Each row was made from one small tree. The marks that hang from a mark follow it in brackets, in the order of their numbers. Every link used is in the known rows. Write each row's tree.
(in the rows, 128 means zero)
Known rows:
K_620{K_480{K_767 K_852} K_824{K_335}}: [154 132 119 135 119  95 131 131 125 108 127 120 148 129 180 118  87 114
 178 196 135 163 150 158  96 139 115 128 149 126 143 150 105 144 149 112
 128 219  69 111 148  89 184 160 107 113 162 153 152 109  92 156 107 152
 113 172 127 115 110  82 117 176 140 113 119  64 127  78 105 101  92 107
  97 181  95 100  86  71 142 185 121  80]
K_852{K_105 K_480{K_620 K_767{K_561{K_923}}}}: [184 121  90 153 100 116 152 144 134 126 160 145 102 140 106 129 122 147
 135 171 127 141 140 159 111 111  78 124 156 132 108 133 112 141 147 110
 153 187 136 131 158  86 161 227 117  91 159 123 180 100 104 195 100 136
 139 154 128 106 181  41 130  89 158 123  80  21 112 103 125 126 135  91
 132 160 113  80 117 109 130 180 136  80]
K_480{K_767 K_852{K_105}}: [143 107  84 141 112 120 147 116 126 124 132 135 109 141  99 100 110 131
 157 168  96 131 149 139 115 136 111 136 149 117 108 134 116 153 147 102
 130 202 111 109 176 114 183 208  92 127 172 163 163 120 107 196  85 130
 113 173 123 109 130 105 140 162 145 117 113  83 122 100 128 127 145 113
 102 171  91  60  92  99 153 173 117  88]
K_480{K_620 K_767{K_561} K_852{K_105}}: [171 107  78 168 109 115 157 125 114 125 157 144 114 153  70 124 102 152
 157 171 109 136 172 172 128 133 108 122 154 114 106 136 105 153 154 113
 163 193 116 107 145 106 179 216  94  91 156 161 174 118 110 212 101 136
 139 164 114  97 175  48 144 157 159 112  93  75 112  98 126 127 136  94
 114 164  88  64 115 114 142 188 128  81]
K_852{K_105 K_480{K_620 K_767}}: [134 135  93 146 119 117 160 140 121 118 130 145 118 134 110 121 129 144
 152 192  90 150 160 143 124 114 105 127 156 128  83 131 108 145 139  90
 123 192 121 101 148  77 163 224 112 111 185 151 158 107 104 211 104 132
 146 158 138 107 134  45 135 102 171 147  94  34 116 101 117 128 147 107
 119 156  86  86  75  95 146 176 130  92]
K_923{K_561{K_767}}: [155 121 123 148 104  95 139 123 144 159 116  88 110 132 127 115 105 140
 159 146  72 152 148 119 119 153  78 128 125 140 128 135 128 188 126 100
  79 172 119 158 165  99 135 154 127 110 107 169 145 110 102 153 145 124
 127 147 148 117 169 146 141 108 135  96 115 107 138 106 121 114 141 117
  97 162 124  42 108  89 142 144 148 106]
K_852{K_105 K_480}: [116 132  96 141 106 127 159 129 132 130 122 113 114 141 119 115 140 156
 140 159  84 155 131 125 130 114 100 138 138 116 102 134 147 148 131 101
 121 193 144 127 149 102 159 204 122 136 199 125 140 108 104 195 114 138
 142 163 133 135 123 115 117 115 167 119 109  27 122 117 133 117 147 133
 123 147 115  73  71  82 140 172 127 107]
K_105{K_852{K_480}}: [149 125  98 142 118  96 152 124 136 133 113 118 127 132 101 122 124 137
 151 157  89 144 131 127 121 122 128 124 131 108 121 133 138 146 116 119
 104 185 138 139 152 106 117 148 144 161 171 125 141 114  99 165 115 145
 149 159 136 136 161 130  88 160 151 109 123  58 136 100 115 120 150 126
 101 146 117  63  63  98 142 159 154 129]
K_480{K_620 K_852{K_105}}: [159 117  96 144 111 130 164 122 139 139 141 129 121 146 112 115 107 146
 160 184 113 135 142 147 126 139 141 116 144 127 111 137 146 167 148  95
 129 196 131 127 119 109 199 195  99 109 190 142 161 117  96 219 108 127
 139 165 128 116 130  79 137 161 161 102 107  94 112 104 121 124 141  99
 103 155  86  64  85  89 146 195 116 107]
K_620{K_480{K_767{K_561} K_852} K_824{K_335}}: [173 128 108 143 114  98 130 129 124 113 143 119 149 134 160 131  87 129
 174 179 140 158 154 176 105 134  78 134 146 108 155 149 103 130 144 127
 164 209  77 107 161  82 170 163 105 113 130 148 163 101  99 146 105 157
 125 163 125 120 152  80 107 173 140  91 118  57 126  76 117 100  91  95
 110 182 117  93 110  75 139 186 130  88]
K_824{K_335 K_620{K_480{K_767}}}: [161 129 119 146 133 101 154 147 143 115  99 120 147 128 142 136 101 120
 170 187 122 156 141 151 108 147  97 116 146 126 147 143  97 150 130 123
  95 205  71 103  89  88 158 182 106  97 193 135 145  89  93 143 113 138
 124 162 122 116 126  76 124 129 145 141 113  89 118  88  79  88 152 102
 105 179  96 112  87  90 141 192 131  87]
K_852{K_105 K_480{K_620 K_767{K_561}}}: [141 129  93 154 108 107 156 136 122 125 149 140 117 145  84 136 120 169
 146 168  92 145 167 156 134 109  79 118 159 112  87 138 105 142 146 106
 168 193 133 108 145  87 151 224 115  90 160 155 160 109 105 194  97 138
 153 162 131 113 177  36 124  97 167 134  82  24 108 104 123 128 143  96
 131 150 101  70 104 101 133 181 133  86]
K_852{K_105 K_480{K_620{K_824}}}: [127 153 115 142 108 125 147 124 127 127 149 123 122 134 177 127 125 139
 143 196 104 160 142 135 125 114 115 109 144 129  97 142 134 146 135  94
 138 200 129 122 133  82 168 207 128 108 185 134 142 111  92 205 122 150
 164 163 136 136 136  72 119  97 179 127  93  32 116 106 127 125  95 103
 125 145  96  87  76  75 136 210 114 112]
K_561{K_767}: [127 128 112 142 113  97 145 139 147 154 122 100 107 122 114 106 112 132
 153 158  91 152 133 127 124 158  85 133 124 142 117 130 123 180 121 109
 121 183 121 131 160 102 144 151 119 113 153 161 135 127 100 162 119 131
 132 148 119 126 144 141 143 106 134 120 111 120 133 106 110 117 137 115
  92 162 134  38  82  90 138 153 135  98]
K_767{K_561{K_923}}: [189 120  93 150  96 102 151 143 141 154 145  96 101 120  97 128 118 143
 143 144 159 145 112 147 103 153  75 132 130 118 149 143 150 139 130 135
 139 180 136 155 156 109 144 152 120 108 140  99 148 112 104 155 116 128
 133 135 113 124 185 126 102 109 134  87 100 100 121 103 121 113 126 104
 103 160 144  43 100 110 138 160 143 104]
K_824{K_335 K_620}: [154 136 107 157 132 109 169 148 149 136 112  99 156 116 124 133  96 137
 157 163 103 139 119 150 112 168 114  96 139 113 134 144 132 165 119 117
  98 194  82 120 104 105 174 162 118  94 212 105 145  96 100 151 125 122
 134 169 136 130 123 115 120 118 151 132 118 144 115  97  88  80 152 106
 110 169 112  71  76  93 142 202 127 107]
K_620{K_480{K_767 K_852{K_105}} K_824{K_335}}: [153 128 118 135 110 122 128 115 135  98 126 125 142 141 176 106  88 117
 170 198 128 153 144 158 107 128 112 121 151 111 141 150 107 148 147 107
 130 229  72 114 156  85 193 211  93 103 193 151 168 104  88 194 108 167
 107 185 134 118 108  79 132 169 154 119 116  52 123  88 111 109  89 109
 117 177 103 110  91  74 145 210 102  79]
K_824{K_620{K_480{K_767{K_561}}}}: [173 116 109 157 123  88 156 149 134 132 128 119 127 127 107 141 104 151
 176 159 137 167 162 157 123 136  78 122 145 128 152 145 100 139 135 141
 155 178 104 110  81  95 127 167 103 100 144 140 151 107 112 133 120 145
 135 157 102 127 178  78 119 110 144 123  97  69 122  85 102 100 138  92
 104 167 102  96  96 103 136 168 138  96]
K_620{K_480{K_852{K_105}} K_824{K_335}}: [153 132 128 140 104 139 138 119 139 115 116 111 144 137 182 107  92 129
 165 186 129 151 129 147 105 137 123 131 141 111 151 152 143 154 140  94
 137 223  90 137 125  89 201 196 106 112 201 121 153  97  90 192 110 152
 115 176 143 134 103 105 119 176 164  93 117  47 122 101 132 101  97 114
 109 162 111 106  80  67 137 223  95 103]
K_852{K_105 K_480{K_620{K_824} K_767}}: [132 143 114 138 107 114 139 127 124 117 151 142 119 129 167 122 121 133
 142 206 106 163 158 148 126 118 110 111 148 128  86 138 105 142 135  98
 136 205 108  97 169  86 161 219 115 102 166 165 161 114  87 202 117 156
 152 171 135 117 140  46 134 103 175 148  90  35 122  98 126 132  93  90
 123 152  85  88  78  73 133 199 121  88]
K_105{K_852{K_480{K_620}}}: [155 126  96 138 123  93 163 123 130 139 122 137 139 127 116 134 110 138
 145 180  95 139 142 149 114 124 152 119 136 113 105 129 134 144 120 110
 101 182 143 125 113 104 122 152 143 142 162 128 140 104 101 184 128 143
 170 160 137 121 170  77  95 157 157 118 116  63 128  88  99 119 154 104
 102 147  97  71  69  99 142 178 154 128]
K_561{K_767 K_923}: [174 115 106 140 110  96 142 143 152 159 123 101  87 112 123 102 116 122
 143 155 128 150 113 124  98 169  83 131 118 152 124 133 134 173 124 119
 109 185 127 161 170  96 149 165 119 106 152 138 142 112  86 169 115 129
 116 137 114 120 151 150 139 100 129 103 102 126 128  99 113 119 130 112
  90 162 131  49  90  98 128 154 125  93]
K_105{K_852}: [157 117  97 143 115 103 149 119 136 142 104 114 125 116  96 116 104 134
 155 160 104 135 130 133 114 147 137 121 126 116 130 135 139 157 111 120
 111 177 131 132 140 113  96 162 122 146 178 138 148 113 101 162 116 131
 138 157 138 123 175 136 104 163 140 123 125 123 137  97 112 111 141 122
  87 152 114  51  68  95 149 172 153 122]

Which tree is each row?
[169 107 101 152 104 117 149 120 124 119 134 132 116 148  91 120 108 156
 169 157 120 156 165 159 121 116  85 153 154 118 141 146 112 136 151 114
 175 190 118 112 124 107 161 209  90 119 142 164 162 105 111 184  90 146
 120 162 108 120 164  80 130 163 144  96 107  26 118  98 126 116 138 109
 105 165 105  78 108  91 139 165 127  93]	K_620{K_480{K_767{K_561} K_852{K_105}}}
[162 121  84 153 125 119 159 118 125 128 135 143 114 148  94 108 106 129
 161 197 106 133 164 152 123 140 142 121 148 126  96 130 111 164 147  98
 135 201 114 106 152 112 191 211  88 103 167 173 172 121  99 217  94 141
 131 166 123 104 138  62 147 153 160 127 105  95 124  92 113 124 144 102
 100 168  83  71 101 103 141 188 119  79]	K_480{K_620 K_767 K_852{K_105}}
[186 123 110 149 125 106 159 146 132 145 126 107 135 124 132 125 104 139
 165 170 142 169 153 150 103 139 134 117 135 128 151 141 147 156 133 137
 117 179 102 132  55 114 202 145 114 123 160 121 136  99 103 147 119 148
 117 177 103 129 116 121 105 158 151  80 119  79 123  90  97  99 151 101
  94 166  82 108  78  82 144 177 134 127]	K_824{K_620{K_480{K_852}}}
[143 148 119 144 115 107 149 145 138 132 132 120 150 118 180 134  93 118
 167 209 124 145 126 156 106 160 124  96 136 128 123 145 130 165 124 106
 115 212  90 131 143  94 161 165 120  77 188 118 154 118  89 175 136 133
 161 154 143 125 141  76 115 122 163 121 109 126 112  90 100 101  91  94
 109 165 114  66  79  93 144 219 124  93]	K_480{K_620{K_824{K_335}}}
[151 113 112 140 108 140 156 113 136 129 117 114 128 138 134 103 113 149
 164 164 124 150 143 136 118 126 121 142 138 122 155 143 150 155 142  96
 129 194 128 139  88 110 185 185  98 126 191 130 141 103 101 193 112 153
 111 166 123 129 115 113 119 169 155  72 113  42 127 111 130 116 142 122
 104 155  91  93  82  72 144 179 109 110]	K_620{K_480{K_852{K_105}}}
[162 115  80 153 129  89 151 139 113 140 143 138 120 132 102 117  99 113
 167 198 117 144 159 160 114 150 132 126 147 135 100 129 114 148 141 110
 127 196 108 106 149 107 178 165 103 107 148 164 161 132  98 176 107 127
 140 157 112  98 149  63 126 166 152 114 108 110 119  79 100 123 148  98
  89 171  80  67  87  99 144 166 134  84]	K_480{K_620 K_767 K_852}
[165 117  83 157 115  86 161 143 122 150 150 132 120 136  87 139 106 149
 175 174 117 142 158 169 125 144  86 117 149 131 114 142 102 150 135 122
 156 184 123 104 140 104 122 174 104  94 133 152 159 123 102 163 110 129
 158 144 124 103 204  54 123 110 142 127  90  98 117  85 106 124 137 101
 104 165 109  47 112 104 146 169 150  96]	K_480{K_620 K_767{K_561}}
[136 144 105 152 102 115 141 138 119 120 165 144 121 141 131 134 115 151
 151 184 112 157 167 161 134 113  86 120 161 115  99 143  96 136 149 115
 173 198 106 110 163  83 154 226 118  97 158 150 171 116  89 189 109 151
 159 168 127 124 174  46 127 100 169 143  82  20 124  94 128 128  83  90
 135 153 101  72 103  83 136 198 120  84]	K_852{K_105 K_480{K_620{K_824} K_767{K_561}}}
[133 137 100 148 112 122 167 134 134 124 135 121 127 142 121 124 130 149
 141 186  90 147 143 136 128 115 116 117 145 121  91 140 140 154 131  93
 122 198 138 124 116  97 168 210 125 115 195 131 151 107  94 213 117 128
 153 156 141 122 135  67 122 110 177 112  99  36 117 116 127 127 148 109
 120 147 104  79  74  81 141 193 121 110]	K_852{K_105 K_480{K_620}}
[217 119 114 152 119 102 146 160 155 121 121 120 131 122 132 139  95 136
 153 164 163 152 129 174  92 143  76 110 144 132 168 148 108 141 136 142
 134 190  79 132 106  78 165 187 106  78 162 100 155  76  94 135 120 134
 111 157 112 112 161  76 114 116 140 122  97  74 116  86  97  79 142  88
 119 186 114 106 111 102 138 195 131  81]	K_824{K_335 K_620{K_480{K_767{K_561{K_923}}}}}
[158 112  99 148 111 121 146 115 125 119 118 136 115 136 114 102 118 131
 157 175 112 152 153 139 114 120 107 147 142 121 133 141 112 150 154 104
 125 201 121 117 128 102 176 203  92 121 160 160 150 110 105 202  97 149
 100 166 118 115 126  87 134 169 151 118 106  41 126  96 123 126 143 116
 100 163  87 101  85  76 139 164 118  90]	K_620{K_480{K_767 K_852{K_105}}}
[158 135 111 158 115  93 134 143 124 137 162 124 118 132 132 140  98 134
 163 194 130 151 166 169 123 150  86 113 145 125 112 144  98 141 136 129
 169 185 108 110 162  92 117 172 109  83 121 161 169 133  93 165 116 142
 160 158 121 113 199  56 122 109 144 126  89 104 116  81 108 124  83  82
 106 163 108  56 104 100 140 186 141  86]	K_480{K_620{K_824} K_767{K_561}}
[123 144 117 136 116 114 138 137 130 100 143 141 147 143 175 125 112 120
 144 209  96 149 147 156 122 119 114  98 158 131  96 140 102 149 140  92
 131 219  79 101 175  59 180 229 118  92 196 151 161  94  86 206 111 146
 151 169 158 116 127  37 132 110 176 154  94  52 118  94 114 108  95  90
 135 160  98  94  82  75 138 222 118  75]	K_852{K_105 K_480{K_620{K_824{K_335}} K_767}}
[153 125  85 143 124  85 159 123 120 121 125 154 131 132 107 126 117 128
 143 189  85 139 162 149 114 120 142 116 149 120  96 127  99 144 122 108
 106 185 119 104 144  94 119 171 132 137 152 151 159 113 102 173 113 142
 152 161 137 103 178  52 106 144 161 140 105  65 138  78  98 127 156 101
  92 151  88  72  73 108 145 167 162 105]	K_105{K_852{K_480{K_620 K_767}}}
[201 109  91 147  96 125 140 124 137 125 144 129 101 135  95 104 104 145
 162 152 164 156 143 155  97 120  84 151 146 131 151 138 119 135 159 125
 156 199 123 141 138  98 179 223  91 106 146 133 172 105 103 188  92 146
  97 157 108 117 158  82 124 144 136  86  96  30 123  96 126 124 127 101
 103 172 108  97 109  88 133 161 116  86]	K_620{K_480{K_767{K_561{K_923}} K_852{K_105}}}
[171 126 108 147 107  93 123 131 113 135 156 128 123 132 150 128 102 139
 171 176 144 177 164 165 111 127  88 135 142 124 151 143 106 122 145 136
 172 195 101 115 149  99 157 159 101 120 109 159 158 121  93 149 103 163
 121 165 112 125 165  92  99 165 135  83 110  53 132  77 118 118  81 100
  93 162 107  86 111  92 137 166 135  98]	K_620{K_480{K_767{K_561} K_852} K_824}
[158 143 118 134 123 106 144 127 138 118 131 132 161 132 177 139  97 123
 153 191 103 141 135 160 110 128 156  92 143 108 118 140 130 153 118 107
 115 202 103 126 150  79 137 169 149 121 184 118 160 108  87 183 138 152
 168 168 144 123 155  75  90 159 172 128 115  77 130  81 101 104 105  96
 124 152 113  80  70  83 139 220 139 115]	K_105{K_852{K_480{K_620{K_824{K_335}}}}}
[162 107  76 150 116  92 152 137 112 132 150 127 115 140  81 125 101 137
 166 149 106 144 164 160 119 140  89 139 155 113 123 139 110 141 144 123
 155 193 112 111 178 115 161 163 103 122 122 159 168 125 112 148  92 136
 123 163 114 110 171 109 119 160 127  90 108  93 125  89 115 118 135 105
 102 170 110  46 115 120 148 150 148  96]	K_480{K_767{K_561} K_852}
[162 130 106 144 121 125 139 114 128 103 141 145 136 153 162 121  83 109
 160 206 112 131 146 166 108 148 142  96 149 112 106 144  97 165 152  88
 129 221  75 108 175  85 208 220  93  80 196 166 185 111  80 207  98 146
 134 179 145 105 125  52 145 162 160 135 107  98 115  89 111 101  96  88
 115 169  94  84  93  92 143 234 102  72]	K_480{K_620{K_824{K_335}} K_767 K_852{K_105}}
[150 127 106 147 106 131 144 109 131 138 154 122 119 137 156 113  98 132
 158 196 127 149 154 156 116 139 134 107 137 118 111 142 147 163 143  93
 145 209 114 136 132 100 196 200 108  98 178 143 169 118  87 205 121 147
 140 167 124 123 138  95 127 151 168  96 111  85 117  98 122 121  90  84
 107 152  84  68  83  81 149 218 103 104]	K_480{K_620{K_824} K_852{K_105}}
[152 143 124 133 120  98 124 134 137 113 118 117 148 119 193 120 102 123
 171 198 136 163 138 144 106 150  92 136 143 124 144 157 100 140 129 109
 120 215  70 116 145  74 139 166 102 100 170 142 152 112  92 151 115 152
 123 161 146 123 132  85 114 129 147 138 106  79 131  76 112  99  88 118
 104 178 114  98  73  73 142 200 119  81]	K_620{K_480{K_767} K_824{K_335}}
[162 118  93 139 101 121 143 134 128 121 144 125  97 131  92 129 126 148
 129 149 126 148 134 149 118 109  57 134 151 121 113 137 111 131 145 120
 144 198 127 130 196  96 162 222 121 119 161 122 164  99 106 184  96 137
 118 152 122 118 165  90 121  90 145 116  89  23 119 106 136 120 134 105
 129 161 125  69 108 103 127 162 135  78]	K_852{K_105 K_480{K_767{K_561{K_923}}}}
[166 129 110 143 116  88 130 130 115 131 151 147 135 136 127 137 100 136
 153 175 109 153 172 165 119 119 131 112 149 103 110 135  96 132 130 131
 151 190 124 106 169  97 106 176 139 124 125 154 167 115  94 155 116 157
 173 166 124 113 219  48  99 137 151 139  98  48 131  74 107 119  89  85
 119 147 102  72 100 107 134 186 160 106]	K_105{K_852{K_480{K_620{K_824} K_767{K_561}}}}
[169 121 110 154 118 132 164 121 136 137 120 122 129 135 123 115 109 149
 164 168 128 157 146 142 105 134 131 115 145 116 149 142 149 164 140 113
 132 193 118 130  44 105 210 199  98 109 198 126 139  91 100 191 126 150
 116 179 117 129 115 114 125 163 161  95 109  63 115 108 114 102 148 105
 108 156  76 115  79  75 144 195 106 123]	K_824{K_620{K_480{K_852{K_105}}}}
[171 120  91 145 120  82 150 128 120 124 140 147 129 142  73 142 110 143
 158 172  97 142 165 170 125 110 120 117 148 108  99 132 100 140 129 126
 151 180 132 112 149  94 107 171 131 130 143 152 164 113 113 163 106 152
 165 161 130 103 211  42 101 147 146 138 102  51 127  84 111 118 149  93
 108 155  99  64  98 119 141 167 169 109]	K_105{K_852{K_480{K_620 K_767{K_561}}}}
[144 125  79 136 123  87 146 123 116 123 113 135 121 127  93 117 130 123
 145 164  78 143 148 131 123 119 122 130 138 109 104 123  98 142 121 112
 105 187 120 114 182 102 115 172 132 163 161 160 145 113 101 162 104 148
 139 165 133 115 157  97 102 157 145 142 121  60 138  86 110 115 150 110
 101 162 111  65  81 106 138 145 160 102]	K_105{K_852{K_480{K_767}}}
[121 126  97 138 114 114 150 128 123 115 123 128 113 139 110 115 137 142
 145 167  80 148 150 135 121 114  88 136 151 128 104 133 108 146 132  95
 118 201 123 105 175 100 157 210 115 125 180 158 145 115 109 195  96 136
 132 175 126 119 124  91 129 105 160 148 107  32 124 106 126 126 141 118
 121 156 103  80  77  86 133 162 131  84]	K_852{K_105 K_480{K_767}}
[152 149 109 148 116  91 145 147 118 106 161 136 155 137 155 151 100 135
 150 189 105 154 154 177 121 121  86 106 158 117 108 147  97 136 138 121
 156 204  83 104 184  77 150 179 128  82 146 140 163 118  93 155 117 146
 160 156 135 113 166  28 107 107 156 134  96  50 119  80 107 105  92  93
 135 162 112  69 106 100 135 208 143  75]	K_852{K_480{K_620{K_824{K_335}} K_767{K_561}}}
[185 118 105 148 125 117 154 128 127 125 118 139 124 142 115 103 110 136
 163 176 116 160 162 149 114 129 123 119 151 128 134 133 114 152 149 120
 129 199  93 110  75 108 191 219  92 114 179 148 153  98  97 177  98 143
 110 182 102 119 119  87 133 161 153 112 110  43 114  93 108 109 150  98
 101 167  76 118  84  86 151 183 115  90]	K_824{K_620{K_480{K_767 K_852{K_105}}}}
